Each row comes from the steps of one walk. Every step used is in the known rows, and no mark comes twice. Write the walk behind each row, first mark first.
Known rows:
timit, tera, saket: [ 0.07  0.81  0.65  0.22 -1.12 -0.22  0.43  1.19 -1.01 -0.18  0.68  0.09
  0.22 -3.08  0.81 -0.08 -0.44  0.37 -0.35  0.10 -0.37  0.18]
kiku, saket: [ 0.13  0.39 -0.96  0.29 -2.05  0.74  0.48 -2.52  0.60  0.01 -0.83 -0.46
 -0.13 -0.41 -0.39  0.32 -0.58 -0.40  0.83 -1.40  0.00  0.88]
ruke, timit, fifi, saket: [-0.39  1.61  0.63  0.25 -0.14 -1.39 -0.04 -1.33 -0.37 -0.53 -0.49 -0.87
 -0.30 -0.57  0.91  0.43  1.46 -1.73 -0.21 -0.42 -0.68  0.21]
timit, tera, saket, kiku: [-0.16  1.57 -0.13  0.30 -1.05  0.20 -0.11  0.38  0.00 -1.02  1.46 -0.23
  0.44 -1.82  3.18 -0.45 -0.17  1.09  0.36  0.27 -0.60  0.61]
kiku, timit: [ 0.75  0.14 -0.63 -0.39 -0.84  0.79 -0.09 -1.32  0.60  0.33 -0.23  0.15
 -0.47  0.73  0.20  1.00 -0.83 -0.12 -0.07 -0.39 -0.32  0.24]
tikiv, timit: [-0.05  0.31 -1.08 -0.14 -1.39 -0.65  0.29 -0.41 -0.20  0.62  0.84  0.29
  0.03  1.46  0.71  0.32  0.71 -0.60 -0.16  0.16 -0.41  0.36]
ruke, timit, fifi, saket, kiku: [-0.52  2.25 -0.22  0.29 -0.09 -1.20 -0.56 -2.07  0.64 -1.36  0.35 -1.23
 -0.06  0.71  3.30  0.06  1.72 -0.88  0.57 -0.20 -0.90  0.74]
tuzu, timit, fifi, saket, kiku: [-0.47  1.76 -0.46  0.60 -3.43 -0.59 -0.34 -1.56  0.03 -1.36  0.49 -0.99
  0.40  0.87  2.24  0.59  1.59 -1.32  1.84 -0.40 -0.61  0.94]
tera, saket, kiku, timit: [ 0.13  1.29 -1.49 -0.19 -1.43  0.23 -0.26 -1.26  1.52 -1.23  0.09 -0.38
  0.11  0.43  3.85  0.77 -0.25  1.60  0.70 -0.82 -0.52  0.72]
tera, timit, fifi, saket, kiku: [-0.15  2.30  0.06  0.29 -1.63 -1.14 -0.34 -1.14  2.80 -1.69  0.26 -1.40
  0.10  1.51  2.21  0.93  1.34  1.65  1.78 -1.39 -0.71  0.44]
tera, saket: [-0.39  0.47 -0.06  0.11 -0.86 -0.74  0.40  0.95 -0.05 -0.76 -0.50 -0.22
  0.36 -1.48  1.08 -0.01  0.17  1.12  0.01 -0.63  0.02  0.02]
tuzu, tikiv, timit, tera, saket, kiku: [-0.11  1.40 -1.30  0.48 -3.96  1.68  0.01  0.42 -1.31 -0.79  2.08  0.25
  0.14  0.10  3.31 -0.12  0.75 -1.34  0.64  0.71 -0.93  0.86]
timit, fifi, saket, kiku: [-0.31  1.73 -0.34  0.31 -0.88 -2.27 -0.72 -2.12  0.99 -1.39  0.57 -1.08
  0.42 -0.06  1.06  0.48  1.51  0.23  1.19 -0.87 -0.62  0.30]
tikiv, timit, fifi, saket: [-0.18  1.34 -0.50  0.11 -2.36 -3.21  0.11 -1.58 -0.18  0.08  0.55 -0.48
  0.14  0.24 -0.72  1.08  1.94 -0.98  0.23 -0.86 -0.78  0.16]
ruke, timit: [-0.23  0.59  0.14 -0.03  0.97  1.04  0.12  0.10 -0.30  0.03 -0.28 -0.13
 -0.43  0.72  2.28 -0.38  0.26 -1.25 -0.68  0.57 -0.30  0.36]
timit, fifi, saket: [-0.21  1.02  0.50  0.28 -1.02 -2.59 -0.25 -1.27 -0.03 -0.50 -0.28 -0.74
  0.15 -1.20 -1.29  0.74  1.20 -0.50  0.34 -1.03 -0.35 -0.20]
tera, timit, fifi, saket: [-0.02  1.65  0.78  0.22 -1.69 -1.50  0.21 -0.23  1.72 -0.87 -0.51 -1.10
 -0.14  0.23 -0.22  1.23  0.96  0.98  0.98 -1.49 -0.51 -0.08]
fifi, timit: [-0.29  0.18 -0.07  0.22 -0.90  1.82 -0.19 -0.51  0.18  0.01 -0.64  0.58
  0.16  1.64  1.16  0.86  0.46 -0.92  0.01 -0.41 -0.11 -0.15]
timit, tera, kiku: [ 0.64  0.07  0.96 -0.01  0.28  2.05  0.10  1.09 -1.28 -0.38  1.42  0.16
 -0.10 -1.70  1.47 -0.28 -0.42  1.23 -0.11  0.31 -0.25  1.17]
ruke, timit, fifi: [-0.19  0.96  0.12  0.31  1.27 -0.85  0.09 -0.66 -0.69  0.55  1.00 -0.56
 -0.78 -0.70  0.80 -0.26  0.29 -1.71 -0.94  0.51 -0.47  0.16]
saket, kiku, timit: [ 0.59  0.79 -1.33 -0.30 -0.67  1.00 -0.65 -2.15  1.61 -0.49  0.52 -0.13
 -0.25  2.03  2.65  0.70 -0.51  0.61  0.68 -0.25 -0.52  0.68]
tano, tera, timit: [ 0.13  0.76  1.28  0.25 -0.29  1.01 -0.07  0.76  1.46 -0.83 -0.21 -0.25
 -0.28  0.79 -0.32 -0.33 -1.98  3.52  0.61 -1.45  0.13 -0.59]

Write each row's walk:
[ 0.61  1.23 -1.39  0.00 -0.31 -1.12 -0.72 -2.86  1.19  0.07  1.86 -0.60
 -0.60  0.66  1.25  0.79 -0.40  0.07  0.31 -0.27 -0.74  0.46] -> saket, kiku, timit, fifi
[ 0.82  0.44  0.02  0.31 -1.80  2.69  0.56 -1.49 -0.59 -0.40  0.61 -0.30
 -0.23 -2.09  1.21  0.09 -1.04  0.87  0.80 -1.10 -0.21  1.97] -> timit, tera, kiku, saket
[ 0.69  0.36 -0.02 -0.12 -1.10  1.40  0.37  0.82 -1.42  0.24  2.26  0.45
 -0.12 -0.22  2.14  0.03  0.36  0.63 -0.32  0.47 -0.66  1.49] -> tikiv, timit, tera, kiku
[ 1.01  1.18 -0.60 -0.21 -0.97  1.82 -0.63 -1.87  0.67  0.05  1.79  0.14
 -0.37  0.47  2.31  0.63 -1.12 -0.27  0.21  0.56 -0.90  0.87] -> saket, kiku, timit, tera
[-0.56  1.32 -0.08  0.43 -0.42 -0.47 -0.59 -0.17  0.73 -2.12  0.44 -0.48
  0.56 -1.04  2.09 -1.16 -1.31  3.90  0.81 -1.41  0.07 -0.10] -> tano, tera, saket, kiku
[ 0.87  1.81 -0.20 -0.27 -2.41  1.28 -0.72 -2.36  0.96 -1.01  0.22 -0.20
  0.15  0.58  2.44  1.26 -0.04 -0.06  0.86 -0.41 -1.11  0.84] -> fifi, saket, kiku, timit, tera
[ 0.20  1.66 -1.52  0.06 -1.13 -1.92 -0.35 -1.95  1.20 -0.70  1.36 -0.79
 -0.29 -0.89  2.33  0.76 -0.20  1.12  0.43 -0.88 -0.67  0.55] -> tera, saket, kiku, timit, fifi
[-0.33  2.10  0.02  0.25 -0.09  1.22  0.06  0.33 -0.25 -1.07  1.22 -0.37
  0.04 -1.12  5.53 -0.74  0.11 -0.12 -0.16  0.89 -0.84  1.13] -> ruke, timit, tera, saket, kiku
[ 0.28 -0.16  1.05  0.20  1.01  1.46 -0.40  0.65 -0.64 -1.45  0.37 -0.05
 -0.01 -0.90  0.54 -1.04 -1.58  4.16  0.31 -1.39  0.35  0.40] -> tano, tera, kiku
[ 1.03  0.20 -0.42 -0.21  0.10 -0.06 -0.13 -1.24 -0.08 -0.01  1.17 -0.46
 -0.84 -0.77  0.69  0.92 -0.58  1.44 -0.10 -0.83 -0.36  1.04] -> tera, kiku, timit, fifi
[ 0.78  0.71 -0.92  0.17 -3.14  2.27  0.86 -1.83 -0.82  0.21  1.37 -0.05
 -0.21 -0.67  1.84  0.34 -0.22  0.34  0.53 -0.94 -0.63  2.31] -> tikiv, timit, tera, kiku, saket
[-0.14  2.47  0.85  0.57 -1.20 -1.12 -0.74 -1.31  2.49 -2.17  0.35 -1.36
  0.11  0.75  0.83  0.13 -0.54  3.65  1.80 -2.34 -0.44 -0.22] -> tano, tera, timit, fifi, saket, kiku
[ 0.41  1.46 -0.94 -0.39 -2.24  0.61 -0.75 -2.65  1.91 -1.58 -0.92 -0.49
  0.25  2.10  2.73  1.41  0.67  0.63  1.44 -1.22 -0.72  0.74] -> fifi, saket, kiku, timit
[ 0.82  1.02  0.92  0.02 -0.90 -0.41 -0.73 -2.05 -0.12 -1.57 -0.07 -0.67
 -0.30 -1.37 -0.68  0.68 -1.15  3.53  0.54 -2.75 -0.30  0.40] -> tano, tera, kiku, timit, fifi, saket
[ 0.82  0.99  0.05 -0.16 -1.89  0.53  0.30 -0.11 -0.49  0.17  0.54  0.16
 -0.27 -2.21  0.96  0.91 -1.20  0.24 -0.50 -0.26 -0.67  0.31] -> kiku, timit, tera, saket
[ 0.37  0.07 -0.72  0.18 -1.57  2.02  0.53 -1.83  0.29 -0.94 -0.60 -0.65
 -0.12 -0.59  1.47  0.12 -0.32  1.63  1.22 -1.84  0.14  1.90] -> tera, kiku, saket
[-0.52  1.16 -0.93  0.17 -0.76 -0.52 -0.17  0.12  0.98 -1.62  0.20 -0.57
  0.58 -0.32  3.61 -0.30  0.58  1.81  0.85 -0.47 -0.20  0.54] -> tera, saket, kiku
[ 0.17  1.02  0.37  0.28 -0.34 -1.04  0.32  0.27  1.44  0.23  0.92 -0.77
 -0.65  0.09 -0.31  0.56 -0.13  0.92  0.33 -0.61 -0.30 -0.13] -> tera, timit, fifi
[-0.41  0.63  0.74  0.38 -0.37 -0.76 -0.08  0.70 -0.35 -1.24 -0.40 -0.19
  0.34 -2.27 -0.30 -0.92 -1.61  3.13  0.07 -1.60  0.27 -0.62] -> tano, tera, saket
[-0.42  1.70 -0.20  0.54 -1.92  2.00 -0.26 -0.26  0.14 -1.07  0.85  0.33
  0.61 -0.20  4.42  0.43  0.40  0.05  0.40 -0.15 -0.67  0.55] -> fifi, timit, tera, saket, kiku
[ 1.01 -0.17 -0.42 -0.51 -0.18  1.91 -0.06 -0.48  0.26 -0.57 -0.03 -0.02
 -0.43  0.58  2.13  0.81 -0.57  1.90  0.21 -0.76 -0.21  1.26] -> tera, kiku, timit
[ 0.85  0.87  0.02 -0.26 -1.29 -0.48 -0.29 -1.71  0.26 -1.13 -0.26 -0.83
 -0.33 -0.64  0.79  1.58  0.71  1.49  0.66 -1.73 -0.56  1.07] -> tera, kiku, timit, fifi, saket
[-0.05  0.93  0.48  0.49 -3.64  1.51  0.73  1.74 -1.91 -0.12  0.65  0.15
  0.35 -2.20  2.03 -0.01 -0.36 -1.23  0.28  0.54 -0.30  0.76] -> tuzu, timit, tera, saket
